What can hang from each mark
j_228: j_652
j_657: j_199
j_564: j_139 j_652
j_640: j_242
j_139: j_104 j_199 j_564 j_944
j_652: j_228 j_242 j_564
j_944: j_139
j_104: j_139
j_199: j_139 j_657 j_934
j_242: j_640 j_657

Every row comes from one small tree of marks. The marks that hang from a mark follow it in brackets, in the order of their numbers. Every link used is in the known rows. Which tree was each row made from?
Known rows
j_199[j_139[j_104 j_564[j_652[j_228 j_242]]] j_657]: [ 0.08  0.19 -0.66 -1.72  2.19  2.12 -2.85  0.00  0.64 -2.98 -2.01  1.50
  0.58  0.20 -2.20  0.06 -1.47  0.43  0.25 -0.47 -3.38 -3.43 -0.19  3.51
  1.67 -0.99]
j_199[j_139[j_564[j_652[j_242]]]]: [-2.09  1.25  0.66 -0.39  2.28  1.51 -2.02  0.02  0.97 -2.36 -2.06  0.93
  0.59  0.65 -1.82 -0.39 -0.90 -1.02 -2.02  0.53 -3.37 -2.68 -2.83  3.29
 -0.56  0.22]
j_640[j_242[j_657[j_199[j_139[j_104 j_564] j_934]]]]: [-1.19  1.46  1.55 -0.99  0.99  0.18 -2.77  3.04  0.75 -3.70 -0.88  2.83
  0.15  0.08  0.95  0.98 -0.90 -2.51  1.17 -1.90 -2.43  0.54  0.61  4.29
  2.77  1.93]
j_652[j_228 j_242[j_657[j_199]] j_564]: [ 0.58 -0.53 -1.30  5.08  0.87  0.57 -3.50  1.14  0.77 -3.36  2.86  3.76
 -4.65  8.35  8.86  1.44  0.06 -0.95 -3.40 -1.58  0.08  4.31  0.49  5.92
 -1.54  3.24]
j_228[j_652[j_242]]: [-4.80  0.55  0.29  1.93 -0.78 -1.94 -0.19  2.98 -0.89  0.16  0.81 -1.83
 -1.68  4.48  4.75  0.94 -3.67  0.26 -4.39  2.70 -0.56  3.74 -5.46  3.77
 -0.16  2.58]
j_199[j_139[j_104 j_944] j_934]: [-1.61  2.00  1.28 -2.50 -0.86  1.26 -0.39  3.63  2.54 -1.57 -3.78  0.10
 -0.08 -3.53 -1.09 -1.00 -2.60 -1.50 -1.32 -1.66 -2.90 -4.13 -2.23  3.98
  3.64  1.85]
j_564[j_139[j_104] j_652[j_228]]: [ 0.67  2.00 -3.62 -1.45  1.24  0.90  0.88 -2.49  0.57  2.62  0.11  3.04
 -1.69  3.12 -1.34 -0.21  0.01 -0.21 -0.03  3.58 -3.38  6.18  0.06  0.98
  0.81  4.83]
j_139[j_199]: [-1.28  0.94 -0.46 -1.20  0.43  0.70 -2.54 -0.37  1.25 -0.97 -2.45 -2.10
 -1.37  0.53  4.71 -1.36 -1.71 -1.23 -1.29  1.88 -1.50  2.39 -4.67  4.23
  4.81  1.05]
j_640[j_242]: [-2.16  1.30  0.84 -0.12  0.85 -0.09 -2.20  2.67 -0.50 -2.68 -0.12  0.91
  1.23  0.77  1.67  0.43 -2.08 -0.66 -1.79  1.30 -2.28  1.59 -2.68  4.60
  2.63  0.85]
j_242[j_640 j_657[j_199[j_139[j_564 j_944] j_934]]]: [-0.10  1.84  2.41 -1.61 -0.36  0.44 -2.63  4.29  3.58 -4.82 -0.98  3.89
 -1.63  2.35  0.11  1.62 -0.81 -4.98 -0.71 -2.23 -1.64  1.14 -0.63  1.13
 -4.13  3.21]
j_564[j_139 j_652]: [-0.43  2.12 -1.47 -0.43  1.40  1.19 -0.12 -0.19 -0.47  2.07  0.52  3.67
 -0.83  2.90 -2.96 -1.15 -0.33 -0.04 -1.49  4.60 -3.63  5.58 -1.24  1.02
 -1.13  3.64]
j_139[j_104 j_944]: [-1.73  1.85 -0.49 -3.66 -0.86 -1.00  3.77 -1.06  1.98 -1.05 -2.10 -3.18
  1.88 -0.81  1.70 -0.28 -7.28  0.69  0.70  0.48 -1.62  2.78 -1.15  4.26
  3.41  3.21]
j_228[j_652[j_242[j_657[j_199[j_934]]] j_564]]: [-3.66 -0.11  1.30  3.35 -0.62 -1.30 -2.13  4.34 -0.29 -1.04  2.03  1.57
 -4.08  7.28  6.38  0.53 -2.65 -0.24 -3.20  0.63  0.24  4.27 -2.54  4.09
 -0.66  4.57]
j_104[j_139[j_199[j_657] j_564[j_652[j_242]] j_944]]: [-1.78  0.91 -2.19 -3.67  0.89  2.10  0.02 -2.68 -0.31 -2.34 -5.72 -0.95
 -0.93  1.42  0.43 -1.18 -4.25  0.56  1.49  3.53 -2.89  1.92  2.44  3.97
  0.68  4.55]
j_944[j_139]: [ 0.23  2.42  0.54  0.33  1.70 -0.05  0.10 -0.56  2.61 -0.55 -1.31  0.13
  0.89  0.16  1.82  0.28 -2.88 -0.56 -3.83  0.39 -0.25  1.32 -4.86  5.52
 -0.57  4.41]
j_652[j_228]: [-0.63  1.60 -1.43  1.28 -0.83  0.86 -2.90  0.22  1.68 -1.50  0.71  0.36
 -1.88  2.59  5.76  0.39 -1.26 -0.07 -3.80  0.82 -0.36  1.47 -4.11  2.36
  2.34  1.00]
j_242[j_640 j_657[j_199]]: [ 0.70  1.82  1.69 -0.17 -0.28 -0.62 -2.61  3.33  2.42 -4.03  1.01  2.98
 -1.06  3.61  2.03  2.59 -0.94 -4.11 -1.36 -0.75 -0.32  4.83 -2.80  1.52
 -4.33  2.06]
j_564[j_652[j_242[j_657]]]: [-1.05  1.40 -1.47  1.08  0.37  1.38  0.41  1.96 -1.58  0.66  1.14  1.46
  0.10  3.48 -0.12 -0.17 -1.86 -1.41 -1.52  1.24 -2.06  6.37 -1.56  2.47
 -0.96  0.42]
j_199[j_139[j_564] j_657 j_934]: [-1.02  0.82  2.61 -1.03  0.21  3.43 -5.67  5.42  1.19 -4.29 -2.10  3.56
 -1.32 -1.25 -2.15 -1.71 -0.16 -0.26 -1.46 -1.99 -2.69 -7.73 -2.15  2.54
  3.23 -1.10]
j_657[j_199[j_139[j_104]]]: [-1.33  0.85  1.59  1.03  1.00 -0.88 -3.85 -0.31  2.20 -2.58 -1.44  1.59
 -0.72 -2.11  1.71  2.36 -0.35  0.29 -1.46  0.47 -1.29 -1.97 -5.40  5.21
  0.38  0.81]
j_104[j_139[j_199[j_657 j_934] j_564]]: [-1.04  1.38 -0.36 -2.73  0.54  2.11 -2.98 -0.64  0.05 -3.27 -5.11 -0.15
 -2.39  0.40  1.46 -0.93 -1.28  0.10  0.93  1.92 -1.37 -1.04 -1.38  3.88
  3.46  3.46]
j_228[j_652[j_242 j_564]]: [-4.29 -0.32  0.78  3.04  0.09 -1.66 -1.28  2.74 -0.66 -0.77  1.72 -0.20
 -2.75  7.36  6.03  0.32 -3.61  0.93 -4.30  2.43 -0.14  3.90 -4.15  4.61
 -0.64  4.00]
j_104[j_139]: [-0.59  2.44 -0.33  0.09  0.03  0.38 -1.81 -0.34 -0.60 -2.17 -2.69 -0.70
  0.06  0.09  1.72  1.16 -2.09  0.86 -2.40  3.31 -0.31  1.15 -4.24  4.61
 -0.06  2.11]
j_657[j_199[j_139[j_104 j_564[j_652] j_944]]]: [-2.59  0.79  1.06 -1.10  1.14 -0.23 -1.77 -1.89  2.83 -2.66 -2.50  1.83
 -0.53 -1.23  0.03  1.18 -2.33  0.43  0.60  0.54 -2.45 -1.69 -1.82  3.80
 -0.20  2.84]

Write each row's tree
[-1.23  1.65 -2.37 -2.57  1.28  1.89 -1.80 -3.95  0.39 -1.65 -4.94 -0.60
 -2.06  1.95  1.92 -0.52 -1.17 -0.32  0.93  3.39 -1.75  1.90 -0.79  2.91
  1.94  4.49] -> j_104[j_139[j_199 j_564[j_652[j_228]]]]
[-0.78  1.97 -0.77 -1.30 -0.21  1.34 -2.62  0.16 -0.10 -1.50 -4.81 -0.93
 -2.17 -0.64  2.76 -0.26 -0.62 -0.66 -1.12  2.76 -0.89  0.92 -3.64  4.73
  3.02  3.22] -> j_104[j_139[j_199[j_934]]]
[-3.44 -0.49  0.20  1.42  1.14 -1.90 -0.98  2.19  0.12 -0.68  0.60  0.84
 -4.03  8.63  4.69  0.59 -1.92 -0.90 -4.02  3.74 -1.61  5.48 -2.98  4.18
 -2.83  6.49] -> j_228[j_652[j_242[j_640] j_564[j_139[j_199]]]]
[-2.28  1.05  1.93 -0.16 -0.59  0.02 -2.83  1.99  2.77 -2.39 -2.46  2.43
 -1.85 -2.99  1.03  1.09 -1.05 -0.24 -0.90 -0.75 -1.80 -3.05 -3.50  4.50
  1.46  2.51] -> j_657[j_199[j_139[j_104 j_944] j_934]]
[-0.89  1.96  1.55 -1.12 -0.14  1.17 -2.22  3.81  1.81 -1.46 -2.76  0.77
 -0.53 -3.13 -1.02 -0.26  0.05 -1.73 -1.71 -1.83 -2.14 -4.41 -4.98  4.12
  4.14  0.50] -> j_199[j_139[j_104] j_934]
[-1.69  0.05  0.10 -3.27  1.52  1.79 -3.05 -1.58  1.41 -3.45 -2.88 -1.00
 -1.68  2.05  2.95 -2.30 -2.59 -0.09  1.65  0.67 -2.14 -0.33 -1.45  3.07
  5.48  1.40] -> j_139[j_199[j_657] j_564]
[-1.02  1.77  0.43 -2.20  0.56  0.05  0.03  0.10  2.46 -1.95 -3.38 -1.77
  2.03 -2.69 -0.14  0.05 -4.18 -0.51 -1.66  0.22 -2.87 -2.32 -2.20  4.90
  1.59  0.83] -> j_199[j_139[j_104 j_944]]
[ 0.09  1.92  0.07 -1.04  1.50  0.97 -0.74 -0.07  3.11  0.10 -3.43 -0.11
 -1.27 -0.62  2.87 -1.15 -1.45 -2.07 -2.50 -0.13 -0.88  1.05 -4.28  5.65
  2.54  5.49] -> j_944[j_139[j_199[j_934]]]
[-1.99  1.67  0.79 -3.63  1.39  0.25  0.76 -1.59  3.10 -3.16 -3.95 -1.76
  1.82 -1.59 -0.96 -0.46 -4.62 -0.40  0.13 -0.55 -3.24 -3.54 -0.85  4.12
  1.85  2.07] -> j_199[j_139[j_104 j_564 j_944]]
[ 0.99  1.79  1.98 -0.04  0.32 -0.27 -3.71  3.54  2.83 -4.39  0.03  3.29
 -0.73  2.40  1.02  2.73 -0.09 -4.61 -1.96 -1.01 -1.09  2.53 -2.64  2.01
 -4.97  1.35] -> j_242[j_640 j_657[j_199[j_139]]]
[ 1.11  1.11 -1.34 -2.69  1.70 -0.04 -0.67 -1.45  0.77  0.04 -1.98  0.14
 -1.35  0.64  0.79 -0.72 -0.92 -0.14  0.48  2.87 -3.14  3.41 -1.41  4.54
  3.89  3.38] -> j_564[j_139[j_104 j_199[j_657]]]
[ 0.40  1.60 -1.42 -2.70  1.82 -0.66  0.43 -2.34  1.26  0.56 -2.32 -0.65
 -1.37  0.66  1.21 -0.53 -0.69 -0.83  0.24  2.93 -3.07  4.16 -2.28  4.59
  3.67  4.49] -> j_564[j_139[j_104 j_199]]
[-2.95 -0.80  0.23  1.42  1.07 -1.50 -1.80  2.81 -0.24 -1.09  0.78  1.40
 -3.97  8.65  4.38  0.42 -2.05 -0.41 -3.84  3.67 -1.66  4.99 -2.41  4.13
 -2.71  5.77] -> j_228[j_652[j_242[j_640] j_564[j_139[j_199[j_657]]]]]
[ 1.29  1.47 -0.52 -2.64  1.67  0.71  0.08 -0.64  2.91  0.05 -3.84 -0.57
 -0.66 -1.55  1.85 -0.69 -2.26 -1.31 -0.19 -0.91 -0.91  0.97 -3.10  6.28
  4.33  5.10] -> j_944[j_139[j_104 j_199[j_657 j_934]]]
[-0.11  1.22 -2.81 -4.75  0.54  2.05  1.64 -0.51  0.57  2.53 -3.02  2.35
 -1.86  0.81 -2.96 -2.85 -2.34 -0.54  2.55  3.46 -5.02  5.58  3.31  1.66
  3.24  5.73] -> j_564[j_139[j_104 j_199[j_657 j_934] j_944] j_652]
[-0.77  1.56 -3.77 -2.65 -0.07  2.82 -0.01 -0.77  1.60  2.69 -2.34  3.41
 -4.03  2.82  0.27 -3.03 -0.59 -1.58 -0.44  3.88 -4.80  5.56  3.10  0.26
  1.79  6.63] -> j_564[j_139[j_199[j_934] j_944] j_652[j_228]]
[-2.10  0.21  0.64 -3.49  0.52  2.63 -3.31  0.90  1.45 -3.17 -3.15  0.28
 -3.14  1.47  2.32 -3.03 -1.46 -0.85  1.91 -0.64 -2.17 -1.55 -1.47  2.43
  6.91  2.11] -> j_139[j_199[j_657 j_934] j_564]
[-0.27  0.88 -2.34  1.38  0.55  1.51 -1.75  1.48  0.39 -0.51  0.65  3.60
 -1.90  4.49  0.84  1.56  0.60 -3.07 -2.56  0.87 -2.49  5.16 -0.83  1.59
 -3.90  1.59] -> j_564[j_652[j_228 j_242[j_640 j_657[j_199[j_139]]]]]
[-1.11  1.32 -1.17 -3.00  0.66  2.83 -2.70 -0.95 -0.43 -2.07 -4.98  0.80
 -2.30  0.94 -0.07 -1.34 -1.05  0.02  1.66  2.58 -1.93  0.30 -0.42  2.76
  2.98  3.66] -> j_104[j_139[j_199[j_657 j_934] j_564[j_652]]]
[ 0.45  1.77  1.74 -2.21  0.48 -0.57 -1.50  1.86  3.65 -4.79 -1.08  2.35
 -0.29  2.31  0.33  2.41 -1.88 -4.45  0.13 -1.67 -1.61  2.35 -0.45  1.96
 -4.33  2.99] -> j_242[j_640 j_657[j_199[j_139[j_104 j_564 j_944]]]]
[-1.63  2.31 -0.70 -1.58  1.01  1.23 -0.71 -2.29 -0.47 -2.18 -3.11  0.26
 -0.14  1.78 -0.67  0.22 -2.29  0.80  0.11  3.18 -1.22  1.30 -1.91  2.69
 -0.34  3.61] -> j_104[j_139[j_564[j_652]]]
[ 0.04 -0.27  1.08  3.52  1.60  0.07 -2.16  2.85  0.10 -3.38  1.30  3.22
 -2.70  5.28  4.36  1.03 -0.39 -1.28 -1.79 -2.28 -0.76  2.45 -0.69  7.32
 -1.09  2.65] -> j_652[j_242[j_657[j_199[j_139[j_104] j_934]]] j_564]
[-1.19  1.86 -0.64 -1.16  1.27  0.67 -0.63 -1.52 -0.30 -3.08 -2.81  1.56
 -0.95  3.02 -0.65  1.76 -1.30 -0.78  0.32  2.36 -1.32  2.82 -0.83  3.05
 -3.39  4.38] -> j_104[j_139[j_564[j_652[j_242[j_640 j_657[j_199]]]]]]
[ 0.51  1.82  2.26 -1.68  0.19 -0.01 -2.56  3.70  3.33 -4.53 -0.78  3.62
 -1.57  2.12 -0.12  2.26  0.15 -5.05  0.11 -2.67 -1.26  1.32 -1.80  1.52
 -3.05  2.83] -> j_242[j_640 j_657[j_199[j_139[j_104 j_564] j_934]]]
[ 0.64  1.24 -0.54 -3.88  3.22  0.30  1.02 -4.09  3.48 -1.33 -4.19 -1.49
  0.21  0.00  1.52 -0.70 -3.48 -0.75  1.42 -0.77 -1.28  0.72 -1.71  5.96
  3.61  5.90] -> j_944[j_139[j_104 j_199[j_657] j_564]]
[ 0.39  0.78  0.53 -2.24  0.36  1.27 -2.30  1.88  1.48 -3.12 -2.82 -0.24
  2.14 -2.78 -1.05 -0.33 -4.57  0.95 -1.12  0.12 -2.98 -3.83 -0.42  4.79
  2.02 -1.34] -> j_199[j_139[j_104 j_944] j_657]
[-1.31  1.59  0.38 -2.48  2.32  0.85 -0.78 -1.70  1.84 -1.90 -2.82 -0.12
  1.38 -0.71 -2.51 -0.13 -1.74 -0.74  0.45 -0.06 -3.09 -2.46 -2.60  3.15
  1.80  0.96] -> j_199[j_139[j_104 j_564[j_652]]]
[-1.70  1.11  0.04 -0.65  2.22  1.56 -2.32  0.01  1.77 -2.90 -2.00  1.58
 -0.21  1.94 -1.38  0.31 -0.12 -2.02 -2.52  0.51 -3.42 -2.22 -2.51  2.49
 -1.94  1.01] -> j_199[j_139[j_564[j_652[j_228 j_242[j_640]]]]]
[-1.86  0.89  1.35  0.07  0.45 -0.82 -2.52 -0.46  2.73 -2.65 -2.20  1.13
 -0.35 -2.40  1.69  1.82 -2.19  0.46 -1.14  0.58 -1.78 -1.78 -3.48  5.14
 -0.01  1.76] -> j_657[j_199[j_139[j_104 j_944]]]
[ 1.03  1.32 -0.34 -0.89  2.07  0.97 -1.64 -0.92  2.59 -0.65 -2.95 -0.28
 -0.26 -0.24  2.85 -0.78 -2.44 -0.89 -2.47  0.75 -0.95  1.21 -3.41  5.98
  1.76  3.96] -> j_944[j_139[j_199[j_657]]]
[-1.94  0.14 -1.19 -7.45  0.88  0.67  2.35 -4.02  2.86 -2.90 -5.28 -3.73
 -0.02  0.23  2.07 -2.49 -7.22  0.31  5.21 -0.13 -3.14  0.95  2.92  3.93
  7.03  4.33] -> j_139[j_104 j_199[j_657] j_564 j_944]
[ 0.27  1.19 -0.32 -1.32  0.74  1.39 -2.78  1.75  0.54 -0.26 -1.59  2.27
 -3.02  1.09  0.87 -1.86  0.51 -0.67 -1.43  2.65 -3.17  1.87 -1.78  3.36
  3.28  3.22] -> j_564[j_139[j_199[j_657 j_934]]]
[ 0.36  1.93  2.26 -0.89 -0.76  0.34 -2.98  5.15  3.25 -4.23 -0.67  3.90
 -1.55  1.84  0.56  1.82 -0.60 -5.00 -1.61 -1.86 -1.46  1.71 -1.33  1.54
 -4.26  2.53] -> j_242[j_640 j_657[j_199[j_139[j_944] j_934]]]
